Each row comes from the steps of one walk. Every step used is in the known rows, and no mark comes twice. Write the walk behind each row, first mark first.
Known rows
Q/T: [ 0.02 -0.04 -0.04 -0.10  0.04 -0.10 -0.12 -0.04 -0.23  0.14 -0.02  0.14
  0.12 -0.06  0.01  0.06  0.04 -0.02 -0.05  0.04  0.05 -0.06 -0.16  0.00
  0.04]
Q/T/L/R: [-0.06 -0.13 -0.07  0.10 -0.09 -0.03 -0.12 -0.08 -0.30  0.07 -0.03  0.01
 -0.04 -0.14 -0.01  0.10  0.05  0.03 -0.21  0.08  0.22  0.06 -0.06  0.12
  0.18]
T/Q/R: [-0.01  0.27  0.03  0.24 -0.02 -0.28  0.07 -0.11  0.08  0.01 -0.07 -0.03
  0.32  0.10  0.14 -0.01  0.22 -0.09 -0.13  0.02  0.00 -0.03  0.12  0.08
 -0.09]
Q/T/L/R/V/A: [-0.15 -0.21 -0.01  0.06  0.05  0.07 -0.11 -0.01 -0.31  0.00  0.01  0.05
 -0.19 -0.10 -0.06  0.07 -0.17  0.11  0.16  0.24 -0.02  0.14 -0.16  0.05
  0.17]
V/A/Q/T/L/R: [-0.10  0.07 -0.12  0.20  0.07  0.03 -0.02  0.23 -0.26 -0.05 -0.02 -0.03
 -0.23 -0.13  0.05  0.19 -0.15  0.06  0.25  0.05 -0.09 -0.06 -0.10  0.12
  0.25]
R/E/Y: [ 0.08 -0.05  0.08 -0.18 -0.16 -0.16 -0.04  0.06  0.07  0.00 -0.09 -0.03
  0.21  0.05 -0.10 -0.11  0.15 -0.07 -0.52 -0.03  0.36 -0.02  0.16 -0.17
 -0.04]
T/Q/R/Y: [-0.03  0.06  0.20  0.40 -0.09 -0.22  0.03 -0.11  0.02 -0.11 -0.01 -0.08
  0.35  0.01  0.05 -0.08  0.14 -0.10 -0.48  0.03  0.26  0.07  0.22  0.09
 -0.15]
T/Q/R/V: [-0.06  0.11  0.11  0.07  0.03 -0.24  0.09 -0.05  0.18  0.02 -0.02  0.08
  0.13  0.23  0.05 -0.11  0.08 -0.04 -0.21  0.10  0.03  0.14  0.12  0.03
 -0.13]
A/Q/T: [ 0.01  0.09 -0.07 -0.14  0.11 -0.09 -0.03  0.23 -0.06  0.08 -0.01  0.17
 -0.12  0.06  0.03  0.09 -0.10 -0.03  0.00 -0.07  0.01 -0.09 -0.10  0.02
  0.08]
S/R/A/Q/T: [ 0.03 -0.27 -0.19 -0.06  0.10  0.19  0.01 -0.03 -0.40  0.08  0.04 -0.07
 -0.05 -0.11  0.11  0.21 -0.27 -0.07  0.07 -0.10 -0.15 -0.11 -0.07 -0.01
  0.04]
S/R/V/A: [-0.04 -0.14 -0.05 -0.06  0.10  0.07 -0.04  0.09  0.07  0.06  0.03 -0.22
 -0.07 -0.10 -0.04  0.03  0.02  0.01  0.43  0.00 -0.39 -0.06 -0.17 -0.03
 -0.05]
Q/T/L/R/Y/E: [-0.06 -0.25  0.09  0.17 -0.09  0.23 -0.21 -0.08 -0.28 -0.01  0.03  0.01
 -0.07 -0.14 -0.23 -0.12 -0.04  0.09 -0.54  0.00  0.74  0.33  0.07  0.10
  0.13]
V/A: [ 0.04  0.23  0.03  0.11  0.04 -0.01  0.01 -0.04  0.12  0.06 -0.02 -0.01
  0.17 -0.12  0.09  0.07  0.14  0.02  0.54  0.06 -0.27 -0.21 -0.20 -0.01
 -0.01]
V/B: [ 0.06  0.28  0.04 -0.07 -0.07  0.15 -0.07 -0.26  0.14  0.12 -0.01  0.14
 -0.06  0.01  0.13 -0.14  0.17  0.06 -0.03  0.05  0.04 -0.18 -0.04 -0.07
 -0.02]
V/A/Q: [ 0.03  0.36 -0.01  0.09  0.11  0.00  0.10  0.22  0.27 -0.01  0.00  0.02
 -0.08 -0.03  0.07  0.10  0.02  0.01  0.59 -0.05 -0.33 -0.23 -0.16 -0.01
  0.04]
S/R/A: [ 0.07 -0.19 -0.10  0.07 -0.05  0.21  0.03 -0.35 -0.10  0.12  0.04 -0.20
  0.18 -0.20  0.10  0.10  0.02 -0.06  0.23 -0.04 -0.18 -0.12 -0.08 -0.04
 -0.06]
V/R/Y: [-0.02 -0.23  0.16  0.03 -0.10 -0.06  0.03  0.04  0.21 -0.13  0.04 -0.17
  0.21 -0.06 -0.21 -0.10  0.12  0.06 -0.27  0.04  0.04 -0.03 -0.01  0.05
 -0.13]
E/Y: [ 0.08 -0.07  0.03 -0.04 -0.17 -0.25 -0.04  0.04  0.04  0.11 -0.07 -0.02
  0.19 -0.14 -0.08  0.06  0.12 -0.06 -0.07 -0.01  0.10 -0.05  0.08 -0.06
 -0.04]
S/R/Y/E: [ 0.04 -0.17  0.05  0.09 -0.04  0.23 -0.12  0.02  0.10  0.04  0.05 -0.27
  0.04 -0.14 -0.20 -0.16  0.13  0.00 -0.28 -0.23  0.38  0.13  0.07  0.01
 -0.09]
S/R/A/Q: [ 0.07 -0.06 -0.13  0.03  0.02  0.23  0.12 -0.08  0.05  0.06  0.06 -0.18
 -0.04 -0.10  0.10  0.13 -0.11 -0.07  0.29 -0.16 -0.20 -0.16 -0.02 -0.03
 -0.03]
L/R/A/Q/T: [ 0.02 -0.04 -0.15 -0.10  0.02  0.17  0.06 -0.14 -0.34  0.06  0.05  0.04
 -0.03 -0.10  0.03  0.14 -0.37 -0.01  0.35 -0.01 -0.32 -0.07 -0.08  0.01
  0.17]
S/R/V/A/Q/T: [-0.08 -0.23 -0.14 -0.17  0.25  0.06 -0.05  0.42 -0.25  0.02  0.03 -0.08
 -0.32 -0.03 -0.02  0.13 -0.28  0.00  0.25 -0.05 -0.40 -0.05 -0.18  0.00
  0.07]
Q/R/Y/E: [ 0.06 -0.01  0.15  0.22  0.00  0.07 -0.09 -0.14  0.04 -0.09  0.05  0.08
  0.13 -0.01 -0.07 -0.22  0.05  0.01 -0.11 -0.11  0.31  0.20  0.22  0.01
 -0.13]
R/V: [ 0.01  0.02  0.10 -0.20  0.02 -0.03  0.01 -0.04  0.32  0.13  0.03  0.15
 -0.09  0.11 -0.09 -0.10  0.05  0.02  0.11  0.08  0.03  0.08 -0.11 -0.07
 -0.07]
R/S: [ 0.05  0.19  0.02 -0.28 -0.04 -0.18 -0.01 -0.14  0.06  0.00 -0.03 -0.02
  0.25  0.15 -0.01 -0.03  0.23 -0.02  0.05  0.04 -0.14  0.09 -0.14 -0.03
 -0.13]
A/Q/T/L/R: [-0.07  0.00 -0.11  0.06 -0.02 -0.01 -0.01  0.19 -0.13  0.02 -0.01  0.03
 -0.28 -0.05 -0.02  0.13 -0.08  0.02 -0.16 -0.04  0.17  0.03  0.00  0.12
  0.21]
Y/E: [ 0.07  0.25  0.04 -0.06  0.02  0.15 -0.03 -0.07  0.33  0.16 -0.01  0.08
  0.06  0.07 -0.06 -0.15  0.18  0.06  0.12 -0.10  0.27  0.07 -0.07 -0.03
 -0.03]
S/R: [ 0.05 -0.05 -0.11 -0.01 -0.04 -0.02 -0.03 -0.01  0.05  0.13  0.00 -0.24
  0.10 -0.15  0.01  0.05  0.21 -0.07  0.05 -0.15 -0.13 -0.13 -0.04  0.03
 -0.05]
A/Q/T/L: [-0.06 -0.02 -0.01  0.12  0.05 -0.03 -0.02  0.21 -0.01  0.02 -0.03  0.21
 -0.26  0.05  0.06  0.12 -0.01  0.01 -0.35  0.01  0.46  0.03 -0.06  0.06
  0.10]
V/R: [ 0.00 -0.02  0.02 -0.10 -0.03 -0.13  0.09  0.03  0.31  0.01 -0.01 -0.13
  0.19  0.05 -0.11 -0.04  0.21  0.07  0.08  0.03 -0.20 -0.13 -0.08  0.05
 -0.07]

Which walk is each row?
[-0.02 -0.25 -0.06 -0.15  0.11  0.11  0.13  0.01 -0.15 -0.04  0.04  0.07
  0.04  0.06  0.00  0.12 -0.30  0.07  0.12  0.06 -0.25 -0.11 -0.11  0.02
  0.02]
V/R/A/Q/T
[ 0.07 -0.26 -0.06 -0.18 -0.16 -0.11 -0.08  0.16 -0.06  0.01 -0.08 -0.33
  0.18 -0.04 -0.11 -0.05  0.19 -0.12 -0.61 -0.17  0.24 -0.06  0.22 -0.12
 -0.06]
S/R/E/Y
[ 0.08  0.15  0.01  0.01  0.01  0.20  0.16 -0.17  0.22  0.05  0.04  0.13
 -0.01  0.00  0.11  0.07 -0.14 -0.02  0.37 -0.02 -0.04 -0.11 -0.08 -0.06
 -0.01]
R/A/Q
[ 0.04 -0.08 -0.05 -0.06  0.09  0.15  0.04 -0.12 -0.24  0.07  0.03  0.22
 -0.02 -0.02  0.11  0.14 -0.29 -0.03  0.14  0.04 -0.01 -0.07 -0.13 -0.05
  0.07]
R/A/Q/T
[-0.01 -0.08 -0.03 -0.25  0.00  0.24 -0.09 -0.13  0.06  0.14  0.04 -0.06
 -0.30  0.02  0.01 -0.17  0.05  0.05 -0.17  0.00 -0.07 -0.04  0.00 -0.09
 -0.07]
S/R/V/B
[-0.08  0.03 -0.13 -0.20 -0.01 -0.12 -0.04  0.11 -0.29 -0.11 -0.02 -0.02
 -0.16  0.14 -0.04  0.10 -0.05  0.01 -0.27  0.02  0.07  0.23 -0.04  0.10
  0.12]
A/Q/T/L/R/S
[ 0.06  0.25 -0.05  0.10  0.07 -0.17  0.10  0.13  0.17 -0.07  0.01  0.13
 -0.06  0.09  0.13  0.02  0.01 -0.06  0.29 -0.14 -0.25 -0.08  0.14  0.04
 -0.05]
A/Q/R
[-0.04  0.11 -0.03 -0.07 -0.17 -0.11 -0.01 -0.20  0.01 -0.07 -0.03 -0.15
  0.09  0.07 -0.05  0.00  0.23  0.03 -0.10  0.08  0.07  0.22 -0.03  0.06
  0.00]
T/L/R/S
[ 0.05 -0.09  0.14  0.28 -0.07 -0.14 -0.07 -0.14 -0.05 -0.13  0.04  0.05
  0.20 -0.11  0.02 -0.07  0.07 -0.06 -0.12 -0.02  0.04  0.03  0.19  0.04
 -0.15]
Q/R/Y
[ 0.03  0.34 -0.02  0.10  0.16 -0.03  0.10  0.20  0.12 -0.24 -0.02  0.04
  0.02  0.21  0.18 -0.07 -0.01 -0.03  0.26 -0.09 -0.32 -0.18  0.15 -0.07
 -0.03]
V/A/Q/R/E
[-0.02  0.01  0.00 -0.36 -0.03 -0.22  0.08 -0.01  0.17 -0.11 -0.02 -0.19
  0.32  0.24 -0.12 -0.06  0.23  0.06 -0.02  0.08 -0.32  0.07 -0.13  0.03
 -0.18]
V/R/S
[-0.02 -0.16  0.01  0.18  0.04  0.20  0.04 -0.17 -0.19  0.01  0.01  0.28
 -0.18 -0.01  0.14  0.17 -0.21  0.01 -0.19  0.12  0.47  0.05 -0.07 -0.01
  0.09]
R/A/Q/T/L
[ 0.04  0.30 -0.05  0.24  0.15 -0.12  0.11  0.18  0.07 -0.13  0.01  0.07
 -0.01 -0.01  0.20  0.10 -0.05 -0.02  0.66 -0.06 -0.53 -0.19  0.04  0.04
 -0.03]
V/A/Q/R
[-0.12 -0.28 -0.01 -0.10 -0.03  0.01 -0.11 -0.05 -0.21  0.08  0.01  0.13
 -0.23  0.00 -0.11 -0.01 -0.10  0.07 -0.27  0.17  0.26  0.25 -0.06  0.05
  0.14]
Q/T/L/R/V
[-0.09 -0.20  0.03  0.19 -0.08  0.05 -0.08  0.17 -0.21 -0.12  0.04 -0.01
 -0.26 -0.13 -0.14  0.05 -0.17  0.01 -0.50 -0.03  0.42  0.13  0.09  0.13
  0.16]
A/Q/T/L/R/Y
[-0.09  0.01 -0.10 -0.24  0.18  0.03 -0.01  0.31 -0.23  0.00  0.04  0.03
 -0.30  0.01 -0.10  0.06 -0.36  0.06  0.57  0.03 -0.55 -0.01 -0.17  0.02
  0.19]
L/R/V/A/Q/T
[ 0.00 -0.11  0.02  0.01 -0.28 -0.08 -0.05  0.01  0.02 -0.06 -0.09 -0.16
  0.06 -0.03 -0.14 -0.08  0.17 -0.02 -0.67  0.01  0.57  0.09  0.28 -0.06
  0.10]
T/L/R/E/Y
[-0.03 -0.03  0.15  0.26 -0.16  0.28 -0.08 -0.13  0.19 -0.03  0.03 -0.10
 -0.06 -0.13 -0.23 -0.19  0.11  0.10 -0.34 -0.06  0.67  0.29  0.12  0.08
  0.05]
T/L/R/Y/E
[-0.02  0.12 -0.07 -0.01  0.19 -0.04 -0.02  0.29 -0.18  0.01 -0.02  0.12
 -0.07 -0.05  0.10  0.15 -0.15  0.01  0.37  0.00 -0.29 -0.20 -0.22  0.02
  0.12]
V/A/Q/T
[ 0.06 -0.01 -0.02 -0.25 -0.22 -0.14 -0.04  0.04 -0.02  0.00 -0.07 -0.21
  0.19 -0.04 -0.17 -0.11  0.10 -0.05 -0.31 -0.09  0.08 -0.02  0.22 -0.10
  0.06]
L/R/E/Y
[ 0.00 -0.15  0.18 -0.02 -0.04  0.15  0.01  0.04  0.36 -0.07  0.04 -0.13
  0.15  0.04 -0.31 -0.24  0.12  0.13 -0.27 -0.07  0.29  0.12  0.02  0.04
 -0.13]
V/R/Y/E
[ 0.01  0.08  0.07 -0.11  0.03  0.08 -0.05 -0.26  0.01 -0.01  0.03  0.29
 -0.23  0.14  0.14 -0.23 -0.02  0.06  0.00  0.12 -0.13  0.03  0.15 -0.08
 -0.11]
Q/R/V/B
[-0.10  0.18  0.10  0.21  0.12 -0.18  0.09  0.00  0.05 -0.06 -0.03  0.02
  0.18  0.13  0.11 -0.03  0.03 -0.01  0.22  0.17 -0.27  0.05  0.01  0.02
 -0.09]
T/Q/R/V/A
[-0.04  0.00 -0.08 -0.09  0.17  0.09  0.07  0.38  0.21  0.00  0.04 -0.19
 -0.31  0.00 -0.04  0.05 -0.10  0.00  0.47 -0.11 -0.44 -0.09 -0.11 -0.02
 -0.01]
S/R/V/A/Q
[ 0.00  0.07 -0.03  0.22 -0.11  0.26  0.18 -0.22  0.17 -0.03  0.04  0.00
 -0.18 -0.07  0.05  0.11 -0.13  0.02  0.24  0.01  0.12  0.01  0.03  0.04
  0.12]
T/L/R/A/Q
[ 0.00  0.12  0.11 -0.26 -0.02  0.20 -0.05 -0.21  0.21  0.12  0.03  0.25
 -0.27  0.13  0.02 -0.23  0.03  0.10 -0.07  0.13  0.09  0.00 -0.05 -0.12
 -0.06]
R/V/B
[-0.03  0.20  0.07 -0.09  0.16  0.04  0.12  0.27  0.36 -0.01  0.03  0.11
 -0.28  0.12 -0.03  0.00 -0.13  0.05  0.57  0.02 -0.32 -0.05 -0.17 -0.06
  0.00]
R/V/A/Q
[ 0.08  0.05 -0.01 -0.06 -0.04 -0.26  0.06  0.29  0.06 -0.18 -0.07  0.05
  0.02  0.18  0.03 -0.08 -0.02 -0.10 -0.39 -0.16  0.12 -0.02  0.43 -0.11
 -0.06]
A/Q/R/E/Y
[ 0.02  0.14  0.06  0.33 -0.04 -0.05  0.14 -0.46 -0.07 -0.01 -0.02  0.03
  0.44  0.04  0.22  0.04  0.00 -0.07  0.03  0.13 -0.03 -0.02  0.11  0.02
 -0.11]
T/Q/R/A
[-0.04 -0.37 -0.13  0.21  0.04  0.24  0.00 -0.08 -0.36  0.03  0.02 -0.03
 -0.19 -0.12  0.13  0.23 -0.20 -0.04 -0.29 -0.02  0.32  0.00 -0.01  0.03
  0.08]
S/R/A/Q/T/L
[ 0.06  0.14 -0.03 -0.13  0.00 -0.31 -0.02 -0.20 -0.13 -0.13 -0.02  0.05
  0.30  0.17  0.10 -0.03  0.17 -0.06  0.13  0.02 -0.34  0.13  0.06  0.00
 -0.19]
Q/R/S
[ 0.09 -0.09  0.03 -0.04 -0.12 -0.28 -0.05 -0.01 -0.09 -0.13 -0.09  0.02
  0.27  0.08  0.02 -0.11  0.11 -0.09 -0.42 -0.05  0.15  0.01  0.37 -0.13
 -0.10]
Q/R/E/Y
[-0.03  0.07  0.09 -0.06  0.09  0.03  0.00  0.00  0.20  0.06  0.02  0.08
 -0.03  0.01 -0.03 -0.03  0.01  0.06  0.50  0.15 -0.28 -0.03 -0.23 -0.07
 -0.05]
R/V/A
